Each row comes from the steps of one path. Every step used is in the known rows, and no mark comes twice. Write the path behind each row, first mark first.
(in the rows, 128 means zero)
Known rows
V -> L: [135  70 134 146 155  85  79 148 147 147 101 122 134  91 121 138 125 120
 178 140 147 126 111 145 126 138 143 152 122 114 162 143 129  99  69  89
 149 103 175]
F -> X: [125 116 147 146 148 103 118  99 129 132  98 102 149  91 126 104 141 139
 196 137 147 134  99 153 126 161 143 114 168 127 176 135 114  69  82 135
 144  91 118]
C -> G -> K: [154 122 168  93 191 129 114 152 107 149  79 102 146 102 129  70 122 119
 130 126 125 124 100 133 127 150 163 113 139  95 196  85  97 124  83  89
 168 104 171]
C -> X: [125 126 144 140 146  90 112 135 124 155  90  91 146  91 116  99 125 150
 187 145 142 122 124 149 111 133 149 107 160 130 164 124  86  87  95 149
 154  84 130]
V -> L -> X -> E: [144 100 158 170 147  90  84 134 158 151 102 120 144  90 107 117 121 121
 190 136 129 113 100 166  78 123 159 136 130 102 170 147 128 108  89  88
 155  94 174]
J -> X -> A -> D -> F: [131 142 151 136 148  58 106 157 112 145  78 120 165 101  80 124 134 134
 200 164 165 146 106 115  99 154 116  59 196 123 175 149 107  81 113 167
 158 102 147]
F -> X -> C -> G: [115 139 152 136 141 105 105 102 140 120  83  82 154  83 121  98 146 139
 193 142 139 131  86 153 104 160 167 138 164 107 193 112 120  82  58 121
 175  82 127]
X -> C -> G: [126 127 145 106 144  86  94 146 136 129  78  86 137 100 118 113 144 132
 163 146 145 136  78 134 107 145 172 155 151  96 185  87 119 122  56 108
 193  98 171]
D -> F -> X: [132 121 144 155 174  91  99 116 109 139  88 137 163  64 121  99 126 119
 188 122 144 134 121 113 127 145 148  86 135 123 181 125 134  87  93 132
 126 120 149]
J -> A: [111 104 143 102 178  42  93 163 107 165 106 126 144 130 120 149 154 104
 167 131 182 159  93 119 120 160 112 117 165 129 180 112 109  74  87 112
 151 119 179]
D -> X -> L -> A: [ 80 100 156 150 157 102 101 139 138 137  98 114 150 106 133 123 137 130
 208 156 141 146 111 148  79 152 147 127 184 114 184 166 104  90 102 127
 146  79 164]
X -> C -> G -> K: [141 126 155  94 159 101 101 152 128 129  76  88 141  98 129 107 128 125
 167 139 125 132  83 139 106 145 175 144 139  83 200  83 115 133  55 104
 199 100 178]
X -> A: [106  94 150 107 149  59  77 168 125 139 106 133 143 139 119 149 154 133
 157 142 165 165  94 105 119 154 105 121 158 116 172 137 132  54  75 125
 171 122 181]
D -> F -> X -> V: [128 133 147 155 171 112  85 116 106 130  86 138 159  58 124 102 122 135
 191 127 145 130 113 115 120 142 148  61 126 123 187 133 130  90  81 129
 148 121 142]
D -> X: [120 114 167 143 166  84 128 112 124 141  79 105 145 100 129 109 135 137
 205 154 142 144 112 152 103 160 157 101 210 133 186 144  96  98  97 142
 131  84 123]
L -> V -> X: [153 133 146 130 151  93 114 135 153 135  98 131 135 125 131 139 136 138
 176 116 154 138  66 160 121 127 155  82 150 134 184 117  98 108  85 112
 204  91 157]
V -> X -> D -> F: [168 160 162 154 110 100 112 141 151 158  83 113 166  68  76 102 139 117
 203 138 181 133 136 117  84 134 126  73 192 108 171 124 114 115  82 125
 152  96 178]
D -> X -> A -> L -> V: [ 95 113 168 133 172  76  94 134 137 137  89 124 155 127 135 134 147 126
 187 155 140 145 112 153  98 161 133 109 184 124 200 162 118  75  78 131
 165  89 144]
G -> K: [173  89 159  97 179 114 125 155 104 150  96 119 139 106 146 107 104 120
 169 129 117 128 105 147 133 150 145 101 134  94 189 115 108 127  86 121
 159 108 169]
Z -> X -> L -> A: [ 87 107 151 128 109 115  93 151 136 145 100  97 148 105 145 119 133 121
 191 128 137 121 116 126  85 139 124 151 170 108 187 184 108  77 106 123
 158  95 165]
V -> L -> A -> D: [114  91 105 132 163  88  92 155 146 160 113 139 143 102 109 131 123 119
 200 133 137 132 113 127 121 145 121 153 130  98 154 155 136 101  97  93
 165  92 200]
V -> L -> A: [105  69 120 134 158  81  73 153 148 154 112 145 144 106 126 135 128 114
 195 133 137 134 102 131 116 146 127 164 118 103 162 154 139  88  89  90
 166  98 195]
K -> G: [104 125 150 136 193 114 103 124 145 156  78 128 140 117 124 106 144 120
 173 123 147 147 117 122 136 134 160 123 200 101 180 103 103 112  83 127
 162  94 168]
L -> X -> Z: [155 112 195 135 117  85 112 122 129 151 115 128 157  96 135 108 110 142
 184 141 116 139  63 164  99 116 159  92 146 104 182 147 102  98 102 127
 153  99 158]
J -> X -> V -> L -> A -> D -> F: [126 142 141 151 150  98  86 143 119 140  77 125 157  74  92 116 115 145
 224 168 147 119  90 141  92 145 134  50 167 119 178 165  97 109 101 143
 182  90 138]
D -> X -> Z: [139 112 205 135 139  90 113 114 128 128  80  97 156  93 137 107 120 139
 201 152 131 164  91 147  83 146 161  98 184 114 196 146  81 104  92 132
 119  93 143]
C -> X -> F: [130 134 145 148 135  78  86 132 112 153  82 100 160  92 124  93 117 145
 198 150 145 125 134 125 110 136 145  90 125 132 157 118  84  80  91 152
 157 101 149]
A -> D: [155 137 113 114 162  98 154 145 114 159  96 101 128 100  91 116 128 142
 183 141 158 139 126 127 153 148 127 101 176 115 146 129 109 129 105 131
 151  97 164]
L -> V: [149 118 127 109 168  88 109 136 124 133 107 135 123 133 147 144 134 148
 160 124 145 143  54 149 144 144 150 104 129 134 174 117 106 112  86 121
 194 102 159]
A -> D -> X -> C -> G -> K: [150 167 142 113 175 110 159 129 117 148  70  78 144  84  98  95 119 138
 207 148 127 135 127 143 108 152 159  96 198 100 182 125  96 140  96 127
 161  75 153]
J -> X -> C: [138 125 153 138 124  59 106 141 130 130  72  92 151  95 102 126 133 138
 218 177 152 132  77 156  91 153 155 100 197 116 184 130  99 111  88 168
 174  87 128]
X -> A -> L: [ 96  79 149 111 157  68  68 181 135 149 109 137 150 142 121 149 156 113
 145 153 162 143 117 128 130 156  99 142 136 105 182 149 152  69  58 117
 180 120 186]

Which path is each row?
[124 129 160 117 106  90 107 126 136 135  75  75 142  96 143 118 133 131
 203 134 132 118 105 138  89 140 149 144 193 113 198 153 111  95  85 138
 166  96 132]
Z -> X -> C
[113 151 136 132 152  81 104 154 118 155  90 106 159  93  96 111 126 145
 188 141 146 139 142 112  99 132 122  86 154 122 162 136 101  67 100 146
 161  93 160]
C -> X -> A -> D -> F
[144 111 183 139 119 110 105 104 132 121  99  97 162  82 134 104 126 141
 191 138 135 153  78 150 106 149 147 113 143 108 189 140 102  74  75 127
 135  98 139]
F -> X -> Z
[147 155 116 146 174 120 124 128 114 148  87 117 149  56  88 107 111 137
 202 132 146 127 138 118 133 138 135  71 143 112 162 144 123 116  95 119
 148 102 162]
A -> D -> F -> X -> V -> L
[116  94 130 135 141 115  84 172 139 125 120 120 124 122 136 162 135 137
 153 141 153 143  77 152 117 128 148 135 105 114 170 139 112 108  71 101
 187 102 196]
X -> L -> V
[145 161 109 141 172 116 134 137 111 145  96 118 147  73  93 118 116 134
 192 127 145 135 130 116 135 137 138  80 135 114 161 136 120 118 105 124
 151 101 175]
A -> D -> F -> X -> L -> V
[115 129 173 140 166 113 107 111 121 126  77 105 139  91 133 112 130 158
 209 159 141 137  98 158  95 154 156  68 200 132 192 157  85 101  80 139
 162  86 112]
D -> X -> V
[144 152 132 129 171  99 164 123 117 156  82  92 138  91  94 107 126 144
 210 149 148 140 135 140 126 154 140  89 211 122 161 142  94 122 112 141
 136  80 142]
A -> D -> X
[108 159 140 101 189  57 122 150 109 163  85  97 151 109  97 130 150 109
 191 137 169 159 109 120 100 162 126 104 198 118 188 112  96  94  92 108
 156  94 173]
J -> A -> D -> X -> C -> G
[156 136 147 138 144  81  98 133 145 135  92 137 144 125 138 134 132 137
 181 118 158 142  74 143 122 129 152  70 129 134 180 110  99 104  82 114
 207 103 170]
L -> V -> X -> F
[146  84 173 157 129  88  79 132 153 149 113 130 152  84 127 125 105 124
 191 138 119 126  87 165  95 113 157 132 113 100 175 161 122  93  81  88
 150  95 181]
V -> L -> X -> Z
[138 121 166 147 114  79 107 145 173 138  79  99 147  95 106 129 142 122
 204 134 169 131 105 154  92 123 157 111 189 105 188 114 113 108  67 117
 192  90 161]
V -> X -> C
[108 107 143 112 181  56  86 172 131 170 107 134 151 137 127 158 157  86
 157 128 177 136 101 154 123 151 111 116 138 122 200 123 120  87  68  95
 185 110 185]
J -> A -> L -> V -> X
[114 122 165 138 152  74 116 115 136 128  74  93 143  94 129 122 136 138
 222 159 135 143 100 158  86 155 171 120 204 119 196 134 106 107  77 143
 156  80 131]
D -> X -> C
[117 123 132 101 155  72 105 172 120 148 104 123 143 131  96 143 147 138
 169 143 165 165 113 101 129 153  98 107 170 111 159 141 128  73  88 128
 172 113 186]
X -> A -> D
[118 146 167 111 114 101 106 123 134 137  65  67 145  93 140  99 135 130
 183 128 131 114  99 132  85 142 158 147 194 109 206 138 104  97  82 122
 172  93 135]
Z -> X -> C -> G
[133 101 142 133 162 103 102 155 157 153 101 131 142 124 134 136 141 111
 155 137 154 106 108 184 146 137 138 124 123 113 191 138 129 128  61 106
 203  97 165]
A -> L -> V -> X
[135  85 148 161 148  83  89 127 153 158 113 134 143  85 122 127 115 123
 193 137 127 111 100 168 110 123 154 135 131 115 166 157 132  90  84  93
 158  89 163]
V -> L -> X
[108 150 129 149 156 124  84 141 126 150  89 110 153  65 108 103 105 156
 210 145 130 111 127 137  89 122 141  77 128 118 167 152  93  94  88 128
 187  81 152]
C -> X -> V -> L -> A -> D -> F
[121  89 150 143 159  94 112 141 139 172 114 135 150 110 129 116 132 112
 166 154 134  92 122 189 143 137 137 132 136 106 180 158 141 116  78 122
 175  98 151]
A -> L -> X
[127 121 169 150 157  70 100 109 111 142  73 115 159 100 137 102 128 133
 213 158 148 146 122 130 106 161 154  84 177 134 180 138  94  91  93 144
 134 103 140]
D -> X -> F
[128 136 158 128 150 117 109 107 136 121  82  84 158  80 128  92 134 133
 194 137 124 129  88 157 100 158 168 131 154 100 201 107 117  89  59 116
 179  82 133]
F -> X -> C -> G -> K
[137  90 148 169 142  71  71 125 143 158 106 140 155  87 125 122 112 118
 200 140 130 114 107 152 112 123 151 121 107 113 163 152 130  86  82  96
 160 103 175]
V -> L -> X -> F
[141 159 130 125 160  92 158 125 125 147  79  85 137  87  96 115 127 143
 223 155 144 143 127 142 113 151 149 101 210 112 168 136 102 130  98 141
 152  75 146]
A -> D -> X -> C
[133 151 128 136 166 116 151 138 125 145  93  94 134  97 101 126 124 144
 200 149 145 142 124 147 116 143 144  92 184 118 164 150  94 128 105 129
 153  76 162]
A -> D -> X -> L -> V
[170 159 130 125 127 100 103 143 104 157  93 122 159  67  84 106 135 127
 192 157 164 147 129  86 103 159 114  95 160 105 154 125 128 129  82 139
 126 112 190]
X -> D -> F
[113 131 117 111 161  93 119 143 112 155 110 146 165  95 117 102 122 126
 210 126 131 156 104  96 116 151 116 106 144  92 164 145 123 102 126 128
 158 102 197]
L -> A -> D -> F -> X -> Z
[111 114 121 126 158 126  73 151 133 136 104 133 132  91 121 133 119 153
 197 148 144 127  88 137 114 140 126  98 125 107 166 165 114 108  70  95
 205  98 173]
X -> V -> L -> A -> D
[111 115 148 151 175  86  78 134 117 139  93 147 172  78 118 114 135 108
 176 127 149 135 133 108 121 148 128  95 122 115 190 139 153  69  79 126
 142 125 166]
D -> F -> X -> A -> L
[113 140 147 126 126 131  94 129 131 143  85  97 141  86 135 110 118 145
 209 131 131 108 113 133  91 138 125 105 172 115 189 192 101  91  94 116
 179  91 135]
Z -> X -> V -> L -> A -> D
[112 121 154  99 191  70  86 177 131 163  97 123 157 131 129 144 149  79
 153 126 160 131  95 157 109 148 128 122 127 104 217 104 117 102  56  79
 207 104 195]
J -> A -> L -> V -> X -> C -> G -> K
[119 146 125 115 192  55 118 152  96 169  98 125 158  98  96 133 143 102
 188 123 177 159 122 102 121 156 108  86 163 124 177 118 114  80 102 116
 137 116 182]
J -> A -> D -> F -> X
[ 98 125 147 129 149  84  81 159 134 151 100 112 155 120 122 125 135 138
 169 147 142 124 123 147 104 135 125 113 133 122 178 141 108  65  76 137
 190  87 155]
C -> X -> A -> L -> V
[119 130 150 145 146 130 101 100 127 119  97 105 144  81 130 108 136 160
 199 145 147 129  86 159 119 156 142  81 159 127 185 146 107  72  64 132
 175  91 109]
F -> X -> V
[117 115 165 132 142  62 104 133 132 157 120 148 154 124 123 126 136 138
 181 140 133 137  82 147 105 130 131  94 169 119 175 154 130  58 101 135
 179  98 157]
L -> X -> A
[101  92 141 105 162  73  67 177 136 141 112 145 145 151 133 159 155 120
 142 144 158 145  98 134 133 153 104 134 121 111 186 146 148  73  58 114
 201 117 187]
X -> A -> L -> V
[150 123 168 162 121  73  92 140 150 151  79 121 164  99 111 109 135 118
 198 131 178 134 127 128 113 128 138  75 160 122 172 117 102  92  83 119
 170 113 171]
V -> X -> F
[112 107 163 137 140  59  86 162 128 146  84 119 165 120  99 130 146 122
 185 176 163 132  99 148 103 161 114  93 184 120 188 157 116  75  87 157
 171 100 141]
J -> X -> A -> L
